What can hang from each mark
rifumu: kopil
pazo: mepom vapumig
mepom: pazo
botel: kopil kuner
lifo: mobek
tuge: kuner
gavupo: besid betu
fosoz: betu kuner
kuner: botel fosoz midu tuge vapumig
kopil: botel rifumu
betu: gavupo mobek
vapumig: kuner pazo
dabob: betu
besid: gavupo
mobek: betu lifo

Every row comes from one small tree of marks. Brackets hold a mark, then the marks that hang from it, in alphabetical order. Every link used is in the known rows. Which tree was each row made from?
(in the rows, 100 means zero)
Known rows
{dabob {betu {gavupo besid} {mobek lifo}}}: 96, 130, 113, 111, 101, 112, 92, 96, 107, 49, 76, 96, 101, 69, 98, 83, 80, 119, 87, 91, 94, 99, 106, 76, 106, 105, 112, 87, 96, 103, 113, 129, 82, 98, 99, 112, 102, 107, 86, 104, 106, 93, 97, 94, 98
{lifo {mobek {betu {gavupo besid}}}}: 94, 133, 123, 114, 104, 113, 103, 94, 99, 63, 96, 95, 96, 88, 99, 92, 86, 110, 89, 86, 87, 108, 87, 86, 110, 96, 103, 81, 103, 89, 115, 124, 68, 100, 98, 111, 102, 107, 97, 112, 108, 92, 94, 108, 101
{mepom {pazo {vapumig {kuner {fosoz betu} midu tuge}}}}: 89, 115, 111, 116, 96, 111, 102, 67, 96, 75, 90, 108, 94, 89, 103, 89, 80, 118, 88, 95, 94, 108, 88, 94, 122, 117, 118, 69, 99, 100, 100, 108, 111, 100, 85, 116, 98, 96, 112, 112, 109, 96, 95, 97, 97
{vapumig {kuner {botel kopil} fosoz midu} {pazo mepom}}: 111, 133, 139, 126, 103, 112, 98, 61, 100, 81, 87, 110, 95, 102, 98, 93, 90, 101, 92, 79, 79, 104, 75, 82, 127, 118, 119, 91, 101, 107, 107, 112, 119, 116, 60, 109, 104, 98, 89, 108, 122, 99, 102, 106, 93
{tuge {kuner {vapumig {pazo mepom}}}}: 94, 118, 119, 135, 102, 104, 114, 75, 88, 97, 98, 96, 102, 94, 98, 96, 93, 115, 84, 80, 90, 112, 79, 92, 116, 110, 93, 86, 103, 94, 106, 113, 103, 98, 89, 113, 97, 100, 91, 106, 104, 93, 103, 102, 99
{mepom {pazo {vapumig kuner}}}: 92, 121, 107, 120, 99, 108, 111, 63, 98, 78, 92, 102, 97, 91, 100, 90, 82, 118, 89, 92, 95, 108, 107, 98, 121, 120, 113, 70, 99, 101, 105, 108, 107, 85, 93, 115, 99, 97, 109, 111, 110, 98, 92, 100, 104
{dabob {betu gavupo}}: 93, 113, 110, 103, 96, 111, 99, 91, 109, 67, 78, 101, 98, 79, 99, 92, 85, 115, 87, 91, 97, 96, 91, 75, 107, 102, 105, 91, 96, 106, 109, 117, 103, 98, 106, 115, 108, 106, 94, 106, 106, 97, 99, 101, 104
{pazo mepom {vapumig {kuner fosoz midu tuge}}}: 103, 116, 119, 130, 108, 108, 101, 51, 101, 84, 83, 106, 95, 103, 101, 93, 78, 95, 82, 84, 94, 104, 80, 92, 131, 124, 124, 99, 98, 94, 104, 109, 114, 107, 76, 118, 98, 92, 84, 110, 108, 95, 93, 98, 92
{botel {kopil rifumu} {kuner {fosoz betu} midu tuge vapumig}}: 91, 145, 87, 130, 93, 112, 93, 102, 91, 95, 93, 104, 83, 76, 114, 96, 81, 107, 101, 100, 87, 101, 60, 74, 100, 95, 97, 88, 105, 103, 95, 115, 117, 127, 77, 113, 111, 97, 98, 107, 110, 92, 125, 95, 87
{gavupo besid {betu {mobek lifo}}}: 97, 127, 110, 110, 97, 111, 99, 99, 87, 46, 89, 95, 114, 76, 105, 83, 81, 117, 82, 99, 90, 118, 117, 89, 114, 98, 112, 82, 95, 88, 110, 138, 82, 100, 85, 107, 101, 103, 92, 111, 118, 87, 90, 100, 83
{pazo mepom {vapumig kuner}}: 104, 120, 112, 128, 113, 104, 111, 47, 100, 81, 87, 99, 103, 103, 97, 94, 80, 104, 85, 80, 94, 107, 104, 94, 132, 126, 121, 100, 97, 96, 108, 109, 110, 86, 88, 118, 102, 94, 83, 110, 107, 95, 91, 101, 103
{botel {kuner fosoz midu tuge}}: 94, 127, 101, 133, 93, 114, 93, 98, 100, 91, 84, 105, 82, 94, 112, 92, 77, 97, 84, 93, 90, 100, 38, 90, 109, 92, 95, 84, 98, 98, 93, 112, 105, 117, 88, 114, 101, 97, 93, 107, 113, 99, 111, 92, 87
{rifumu {kopil {botel {kuner fosoz tuge vapumig}}}}: 95, 145, 126, 130, 98, 111, 104, 81, 91, 99, 95, 97, 88, 114, 106, 92, 89, 103, 76, 103, 97, 109, 91, 94, 112, 102, 90, 83, 98, 108, 106, 106, 105, 112, 99, 108, 96, 105, 87, 113, 110, 93, 118, 100, 97
{kopil {botel {kuner fosoz midu tuge {vapumig pazo}}} rifumu}: 98, 153, 126, 174, 102, 118, 101, 88, 92, 94, 83, 98, 90, 83, 108, 94, 90, 107, 101, 102, 97, 118, 81, 79, 103, 102, 98, 81, 93, 103, 91, 117, 116, 116, 84, 105, 95, 96, 120, 111, 115, 94, 122, 102, 91
{rifumu {kopil {botel {kuner fosoz midu}}}}: 99, 144, 122, 128, 99, 111, 102, 82, 95, 93, 95, 96, 87, 118, 107, 94, 86, 106, 76, 96, 99, 108, 91, 95, 115, 97, 90, 81, 98, 115, 108, 104, 107, 105, 101, 108, 95, 106, 93, 114, 112, 93, 111, 98, 95
{pazo mepom vapumig}: 104, 117, 113, 123, 108, 102, 111, 45, 101, 82, 90, 101, 104, 103, 99, 94, 83, 109, 82, 84, 94, 108, 107, 95, 127, 116, 116, 105, 96, 98, 109, 113, 111, 100, 103, 120, 105, 96, 82, 109, 109, 96, 84, 94, 103
{lifo mobek}: 100, 130, 119, 128, 100, 109, 107, 86, 101, 81, 99, 97, 95, 91, 100, 90, 84, 110, 91, 87, 88, 109, 79, 92, 112, 97, 98, 85, 100, 92, 111, 105, 81, 99, 112, 108, 102, 107, 91, 107, 109, 94, 95, 110, 101
{fosoz {betu mobek} {kuner {botel {kopil rifumu}} midu tuge}}: 89, 132, 116, 130, 113, 113, 76, 102, 99, 77, 110, 106, 95, 64, 102, 75, 76, 158, 100, 96, 91, 113, 54, 77, 107, 92, 102, 82, 100, 100, 103, 113, 103, 112, 86, 101, 97, 103, 96, 105, 123, 90, 115, 80, 79
{pazo mepom {vapumig {kuner botel fosoz midu}}}: 106, 124, 123, 126, 109, 105, 101, 51, 106, 80, 85, 107, 96, 106, 99, 93, 80, 98, 80, 80, 90, 105, 82, 89, 132, 122, 122, 102, 99, 101, 106, 114, 116, 104, 72, 117, 98, 94, 83, 107, 112, 98, 91, 99, 93
{vapumig kuner}: 99, 122, 110, 130, 105, 109, 109, 91, 97, 82, 92, 96, 94, 93, 98, 90, 80, 106, 91, 83, 91, 105, 88, 92, 119, 114, 105, 76, 101, 97, 107, 95, 100, 75, 89, 110, 101, 98, 94, 111, 107, 95, 109, 107, 100
{kopil {botel {kuner {fosoz betu} midu tuge vapumig}}}: 91, 142, 123, 147, 100, 114, 95, 95, 95, 91, 91, 102, 88, 95, 107, 91, 86, 112, 86, 102, 95, 118, 62, 83, 113, 98, 94, 80, 97, 100, 88, 117, 107, 118, 87, 108, 95, 105, 106, 112, 113, 95, 117, 98, 86
{rifumu {kopil {botel kuner}}}: 98, 145, 120, 129, 101, 109, 106, 81, 95, 95, 98, 93, 92, 115, 105, 93, 87, 111, 79, 97, 100, 110, 103, 96, 115, 99, 88, 81, 96, 112, 109, 104, 104, 97, 109, 108, 97, 106, 91, 114, 111, 92, 112, 99, 100
{kuner botel fosoz midu tuge {vapumig {pazo mepom}}}: 98, 126, 155, 127, 90, 112, 84, 74, 97, 93, 89, 115, 85, 92, 100, 87, 97, 99, 76, 105, 79, 105, 43, 80, 109, 110, 106, 97, 102, 91, 100, 124, 117, 175, 55, 110, 96, 96, 81, 103, 124, 101, 107, 96, 73
{vapumig {kuner {botel kopil} fosoz midu tuge} pazo}: 101, 133, 138, 129, 97, 116, 92, 79, 98, 91, 91, 118, 90, 90, 101, 87, 90, 104, 94, 89, 82, 103, 63, 83, 113, 119, 117, 78, 99, 99, 103, 109, 118, 124, 59, 108, 100, 95, 94, 109, 121, 100, 115, 103, 90
{dabob {betu {gavupo besid} mobek}}: 93, 124, 113, 114, 101, 114, 91, 96, 108, 51, 76, 99, 101, 71, 98, 85, 78, 119, 87, 93, 99, 102, 104, 71, 107, 104, 111, 90, 95, 105, 114, 129, 91, 99, 99, 108, 102, 106, 91, 104, 107, 95, 100, 103, 99
{besid {gavupo {betu mobek}}}: 105, 120, 110, 122, 102, 111, 103, 94, 89, 66, 95, 98, 102, 96, 104, 89, 84, 113, 77, 82, 93, 109, 107, 92, 112, 99, 117, 81, 99, 95, 101, 125, 94, 95, 89, 108, 106, 106, 89, 107, 117, 88, 89, 107, 100
{dabob {betu mobek}}: 99, 127, 110, 112, 102, 109, 95, 91, 108, 61, 78, 105, 102, 78, 98, 86, 81, 118, 89, 93, 103, 103, 92, 78, 109, 103, 105, 94, 100, 110, 110, 107, 93, 101, 116, 107, 107, 108, 91, 104, 110, 95, 99, 103, 98
{mepom {pazo {vapumig {kuner fosoz tuge}}}}: 91, 118, 113, 123, 97, 111, 107, 64, 95, 81, 89, 109, 94, 90, 102, 88, 81, 111, 88, 95, 93, 107, 95, 97, 120, 120, 116, 72, 99, 98, 103, 108, 108, 94, 89, 116, 99, 95, 107, 110, 109, 98, 97, 99, 102
{mepom {pazo vapumig}}: 92, 119, 108, 117, 98, 107, 111, 62, 98, 79, 95, 104, 98, 91, 101, 90, 83, 122, 87, 94, 95, 109, 110, 98, 118, 114, 109, 75, 97, 101, 106, 111, 108, 94, 103, 117, 101, 97, 107, 110, 111, 98, 88, 95, 104
{kuner {botel kopil} tuge vapumig}: 90, 140, 131, 125, 93, 104, 94, 98, 97, 110, 110, 108, 90, 76, 99, 84, 93, 113, 86, 111, 85, 105, 77, 81, 100, 111, 94, 94, 103, 84, 112, 119, 106, 143, 85, 113, 105, 97, 75, 105, 116, 96, 122, 96, 86
{kopil {botel {kuner midu}} rifumu}: 100, 153, 114, 172, 108, 115, 105, 94, 99, 91, 87, 90, 92, 86, 108, 95, 84, 116, 104, 94, 102, 118, 92, 81, 108, 95, 93, 79, 92, 108, 95, 114, 112, 92, 101, 105, 94, 98, 124, 113, 115, 93, 115, 99, 94
{mepom {pazo {vapumig {kuner tuge}}}}: 91, 119, 110, 123, 99, 110, 109, 64, 97, 83, 92, 104, 97, 88, 101, 88, 82, 117, 90, 96, 95, 108, 102, 97, 120, 121, 114, 70, 98, 96, 105, 108, 107, 91, 92, 116, 99, 95, 108, 111, 110, 97, 96, 98, 102
{fosoz {kuner {botel kopil} midu tuge {vapumig pazo}}}: 89, 131, 123, 127, 101, 110, 91, 86, 98, 106, 111, 101, 91, 78, 99, 81, 89, 138, 91, 100, 82, 108, 64, 86, 100, 103, 92, 86, 102, 92, 111, 116, 112, 128, 68, 107, 97, 101, 90, 105, 127, 98, 114, 86, 79

Write each row's tree
96, 140, 119, 141, 109, 112, 93, 98, 102, 46, 92, 88, 95, 75, 100, 77, 75, 119, 83, 87, 87, 106, 116, 90, 109, 104, 111, 72, 94, 92, 114, 135, 66, 91, 89, 111, 95, 104, 75, 105, 104, 94, 94, 82, 100
{betu {gavupo besid} {mobek lifo}}
95, 115, 116, 122, 100, 114, 102, 95, 91, 65, 86, 104, 92, 89, 100, 90, 78, 105, 88, 82, 85, 105, 78, 82, 121, 112, 117, 76, 100, 100, 101, 108, 105, 82, 71, 112, 103, 99, 94, 112, 104, 94, 112, 110, 100
{vapumig {kuner {fosoz {betu {gavupo besid}}}}}
95, 148, 86, 120, 92, 105, 104, 94, 94, 95, 97, 105, 87, 94, 110, 96, 83, 98, 89, 91, 82, 100, 77, 84, 105, 97, 92, 91, 108, 106, 103, 113, 107, 106, 87, 116, 116, 103, 81, 104, 110, 99, 117, 101, 101
{botel kopil {kuner fosoz vapumig}}
102, 128, 120, 128, 111, 105, 99, 54, 106, 93, 92, 105, 98, 97, 99, 92, 80, 106, 86, 86, 94, 105, 88, 88, 128, 125, 121, 102, 98, 93, 110, 115, 115, 110, 78, 118, 98, 92, 82, 109, 114, 95, 97, 94, 90
{pazo mepom {vapumig {kuner {botel kopil} midu tuge}}}
96, 135, 133, 127, 96, 107, 92, 99, 102, 109, 108, 115, 93, 78, 102, 85, 88, 115, 90, 103, 88, 103, 73, 84, 106, 103, 99, 93, 98, 88, 113, 115, 107, 128, 103, 113, 106, 95, 80, 107, 117, 96, 117, 91, 91
{kuner {botel kopil} tuge}
99, 123, 122, 123, 99, 105, 113, 60, 91, 81, 94, 94, 101, 95, 95, 92, 96, 112, 84, 95, 84, 112, 103, 90, 112, 114, 100, 94, 101, 95, 107, 113, 107, 120, 88, 112, 107, 102, 85, 107, 113, 98, 97, 105, 98
{kuner {vapumig {pazo mepom}}}
106, 124, 111, 119, 102, 109, 105, 94, 89, 64, 96, 96, 103, 94, 104, 88, 85, 113, 77, 81, 90, 107, 110, 97, 112, 99, 118, 79, 99, 93, 101, 124, 88, 94, 89, 110, 105, 106, 86, 107, 117, 88, 88, 100, 100
{besid {gavupo {betu {mobek lifo}}}}
91, 118, 112, 122, 97, 111, 104, 66, 99, 81, 89, 108, 92, 91, 103, 89, 80, 112, 87, 94, 95, 106, 91, 96, 121, 118, 115, 70, 100, 99, 103, 108, 110, 99, 84, 115, 97, 96, 110, 110, 111, 97, 95, 97, 98
{mepom {pazo {vapumig {kuner fosoz midu tuge}}}}
95, 146, 123, 130, 100, 110, 105, 82, 91, 100, 98, 93, 90, 111, 105, 92, 89, 109, 78, 104, 100, 110, 98, 95, 112, 102, 87, 82, 97, 106, 108, 106, 104, 109, 103, 108, 95, 105, 88, 114, 111, 92, 118, 99, 96
{rifumu {kopil {botel {kuner tuge vapumig}}}}
103, 142, 121, 129, 99, 104, 101, 95, 102, 95, 105, 107, 95, 79, 101, 90, 89, 118, 97, 91, 88, 104, 95, 80, 105, 100, 98, 94, 99, 103, 115, 113, 111, 107, 103, 111, 109, 97, 89, 106, 119, 97, 110, 96, 98
{kuner {botel {kopil rifumu}}}
97, 134, 123, 137, 101, 104, 103, 84, 96, 104, 103, 100, 96, 86, 100, 96, 93, 120, 90, 82, 88, 109, 72, 81, 110, 106, 91, 90, 104, 99, 110, 120, 113, 117, 74, 111, 95, 98, 96, 104, 113, 93, 107, 97, 87
{tuge {kuner {botel {kopil rifumu}} midu {vapumig {pazo mepom}}}}
94, 126, 128, 126, 105, 106, 103, 71, 94, 92, 104, 95, 100, 88, 94, 83, 92, 134, 87, 91, 78, 112, 78, 90, 109, 105, 94, 93, 101, 96, 109, 115, 106, 105, 77, 107, 99, 102, 85, 103, 125, 101, 106, 95, 92
{fosoz {kuner botel {vapumig {pazo mepom}}}}
88, 115, 117, 109, 106, 107, 95, 91, 93, 76, 108, 103, 100, 79, 97, 82, 84, 154, 92, 88, 82, 113, 61, 85, 114, 93, 98, 84, 98, 102, 100, 110, 107, 87, 94, 108, 103, 104, 96, 108, 121, 96, 109, 89, 92
{fosoz betu {kuner botel}}
93, 146, 98, 125, 90, 109, 101, 86, 90, 103, 95, 110, 90, 89, 109, 93, 88, 99, 92, 99, 81, 101, 70, 85, 102, 104, 97, 90, 103, 98, 100, 118, 110, 124, 83, 115, 115, 99, 82, 105, 111, 100, 122, 100, 99
{botel kopil {kuner fosoz tuge {vapumig pazo}}}
92, 125, 118, 128, 104, 112, 88, 98, 103, 107, 111, 103, 89, 79, 102, 81, 80, 136, 92, 96, 88, 104, 56, 88, 106, 94, 93, 86, 100, 93, 112, 110, 108, 113, 84, 108, 97, 100, 91, 105, 125, 95, 112, 82, 80
{fosoz {kuner {botel kopil} midu tuge}}
103, 120, 149, 126, 102, 116, 91, 64, 95, 76, 83, 113, 95, 95, 97, 89, 91, 107, 90, 87, 80, 108, 52, 81, 128, 120, 123, 88, 96, 98, 96, 113, 118, 128, 59, 108, 98, 94, 92, 110, 121, 98, 107, 104, 87
{vapumig {kuner botel {fosoz betu} midu tuge} {pazo mepom}}
96, 148, 86, 142, 99, 110, 103, 98, 94, 107, 97, 101, 92, 75, 112, 95, 79, 109, 107, 96, 93, 101, 84, 83, 101, 96, 94, 89, 98, 98, 105, 113, 108, 99, 105, 114, 113, 92, 95, 108, 111, 93, 124, 94, 101
{botel {kopil rifumu} {kuner tuge}}
88, 116, 109, 114, 97, 112, 104, 68, 96, 65, 89, 103, 94, 88, 102, 90, 78, 121, 88, 91, 91, 109, 101, 88, 121, 117, 121, 67, 97, 102, 103, 120, 111, 93, 74, 116, 96, 97, 112, 112, 108, 96, 92, 100, 99
{mepom {pazo {vapumig {kuner {fosoz {betu {gavupo besid}}} midu}}}}
96, 147, 120, 127, 96, 101, 103, 94, 99, 96, 106, 100, 92, 77, 98, 89, 94, 116, 92, 100, 83, 107, 99, 77, 99, 107, 92, 95, 105, 99, 114, 117, 111, 122, 86, 111, 107, 99, 84, 103, 117, 97, 116, 101, 92
{kuner {botel {kopil rifumu}} vapumig}
97, 156, 84, 134, 98, 106, 111, 84, 92, 96, 96, 94, 95, 81, 107, 98, 88, 113, 105, 93, 85, 105, 103, 80, 97, 103, 92, 89, 102, 106, 104, 116, 113, 101, 90, 112, 115, 98, 96, 106, 113, 97, 118, 101, 104
{botel {kopil rifumu} {kuner {vapumig pazo}}}
96, 134, 129, 136, 96, 105, 106, 88, 88, 103, 100, 113, 95, 85, 102, 94, 97, 108, 88, 82, 82, 107, 68, 81, 107, 107, 97, 89, 105, 102, 107, 118, 112, 110, 77, 112, 101, 97, 91, 101, 108, 97, 116, 102, 98
{tuge {kuner {botel {kopil rifumu}} fosoz {vapumig pazo}}}
96, 133, 126, 135, 95, 107, 100, 91, 94, 101, 100, 110, 90, 86, 103, 96, 94, 110, 87, 81, 85, 106, 60, 80, 106, 104, 95, 85, 106, 104, 107, 117, 116, 121, 67, 111, 96, 99, 97, 101, 111, 96, 111, 98, 88
{tuge {kuner {botel {kopil rifumu}} fosoz midu {vapumig pazo}}}
91, 107, 117, 128, 99, 109, 104, 97, 90, 84, 95, 110, 95, 91, 105, 95, 85, 112, 82, 75, 89, 106, 53, 87, 118, 98, 101, 79, 102, 102, 99, 111, 102, 86, 94, 115, 100, 100, 96, 106, 96, 93, 107, 96, 103
{tuge {kuner {fosoz {betu gavupo}}}}
94, 135, 115, 136, 100, 103, 101, 102, 98, 106, 106, 99, 90, 82, 102, 95, 88, 120, 89, 84, 92, 107, 67, 81, 106, 102, 85, 85, 106, 98, 111, 116, 109, 110, 78, 112, 93, 99, 97, 103, 109, 92, 112, 95, 84
{tuge {kuner {botel {kopil rifumu}} midu vapumig}}
92, 127, 126, 131, 98, 104, 102, 90, 97, 99, 102, 101, 93, 90, 99, 93, 93, 122, 82, 83, 89, 111, 61, 87, 109, 106, 88, 81, 103, 97, 106, 117, 107, 114, 74, 111, 89, 100, 97, 104, 112, 97, 105, 96, 85
{tuge {kuner botel midu {vapumig pazo}}}
103, 122, 130, 130, 109, 106, 102, 51, 100, 88, 85, 111, 98, 100, 98, 90, 83, 96, 81, 86, 89, 104, 81, 90, 131, 127, 125, 103, 97, 93, 105, 114, 113, 106, 78, 118, 100, 90, 78, 107, 111, 98, 99, 100, 98
{pazo mepom {vapumig {kuner botel fosoz tuge}}}
86, 118, 117, 125, 112, 113, 84, 79, 90, 67, 102, 97, 99, 76, 97, 77, 81, 154, 92, 98, 89, 119, 59, 84, 113, 102, 103, 81, 101, 95, 96, 113, 100, 121, 76, 102, 96, 107, 93, 107, 118, 91, 106, 86, 79
{fosoz {betu mobek} {kuner midu tuge {vapumig {pazo mepom}}}}
99, 128, 108, 113, 102, 109, 97, 95, 97, 51, 91, 102, 112, 86, 105, 84, 85, 113, 80, 94, 92, 112, 96, 97, 113, 97, 105, 81, 99, 95, 103, 117, 81, 97, 102, 109, 106, 106, 90, 107, 116, 93, 89, 90, 90
{gavupo {betu {mobek lifo}}}
88, 140, 88, 115, 91, 109, 90, 101, 94, 95, 97, 108, 82, 86, 113, 94, 80, 107, 91, 99, 85, 101, 51, 79, 104, 95, 95, 87, 107, 101, 96, 116, 112, 130, 77, 116, 111, 102, 88, 107, 110, 94, 121, 94, 85
{botel kopil {kuner {fosoz betu} midu tuge vapumig}}
91, 119, 123, 132, 104, 112, 89, 96, 103, 101, 106, 100, 89, 81, 101, 80, 81, 135, 89, 95, 88, 106, 50, 90, 107, 94, 92, 84, 98, 92, 109, 109, 106, 111, 84, 107, 92, 99, 93, 106, 126, 97, 110, 82, 79
{fosoz {kuner botel midu tuge}}
98, 140, 117, 143, 113, 111, 91, 95, 109, 50, 94, 92, 93, 82, 99, 78, 78, 117, 81, 83, 88, 102, 101, 95, 108, 103, 107, 71, 97, 97, 109, 121, 66, 89, 102, 112, 98, 107, 73, 102, 103, 97, 93, 75, 105
{betu gavupo {mobek lifo}}
91, 120, 126, 133, 104, 111, 94, 93, 97, 103, 106, 103, 94, 80, 99, 79, 84, 133, 89, 96, 85, 107, 59, 92, 107, 97, 93, 87, 97, 90, 108, 110, 102, 100, 93, 108, 97, 97, 88, 105, 123, 98, 115, 87, 90
{fosoz {kuner botel tuge}}
95, 126, 129, 133, 101, 103, 103, 82, 97, 99, 101, 99, 95, 93, 98, 95, 93, 119, 81, 82, 88, 111, 61, 86, 114, 107, 90, 87, 103, 96, 106, 120, 108, 116, 74, 111, 90, 100, 93, 103, 113, 96, 102, 96, 85
{tuge {kuner botel midu {vapumig {pazo mepom}}}}
96, 118, 133, 111, 94, 112, 81, 100, 106, 64, 93, 116, 82, 91, 103, 89, 85, 116, 77, 87, 81, 103, 43, 75, 113, 92, 108, 83, 100, 109, 97, 121, 114, 130, 73, 112, 99, 104, 94, 105, 117, 101, 101, 90, 83
{kuner botel {fosoz {betu gavupo}} midu}
91, 139, 126, 149, 100, 118, 93, 99, 96, 85, 89, 102, 89, 93, 109, 91, 82, 114, 87, 99, 95, 117, 68, 80, 115, 96, 100, 77, 92, 99, 91, 127, 107, 110, 86, 109, 93, 103, 108, 114, 111, 94, 115, 97, 89
{kopil {botel {kuner {fosoz {betu {gavupo besid}}} midu tuge}}}
105, 124, 125, 127, 109, 104, 105, 49, 101, 81, 85, 108, 100, 104, 97, 93, 82, 97, 81, 80, 88, 105, 89, 90, 132, 125, 123, 104, 98, 100, 106, 114, 114, 97, 79, 118, 102, 93, 79, 107, 111, 99, 95, 102, 101
{pazo mepom {vapumig {kuner botel fosoz}}}
91, 121, 118, 104, 104, 112, 103, 99, 97, 57, 93, 97, 97, 89, 99, 93, 86, 113, 84, 89, 92, 105, 103, 86, 108, 99, 104, 78, 102, 96, 113, 130, 83, 97, 91, 116, 106, 101, 99, 117, 111, 92, 97, 95, 99
{mobek {betu {gavupo besid}}}
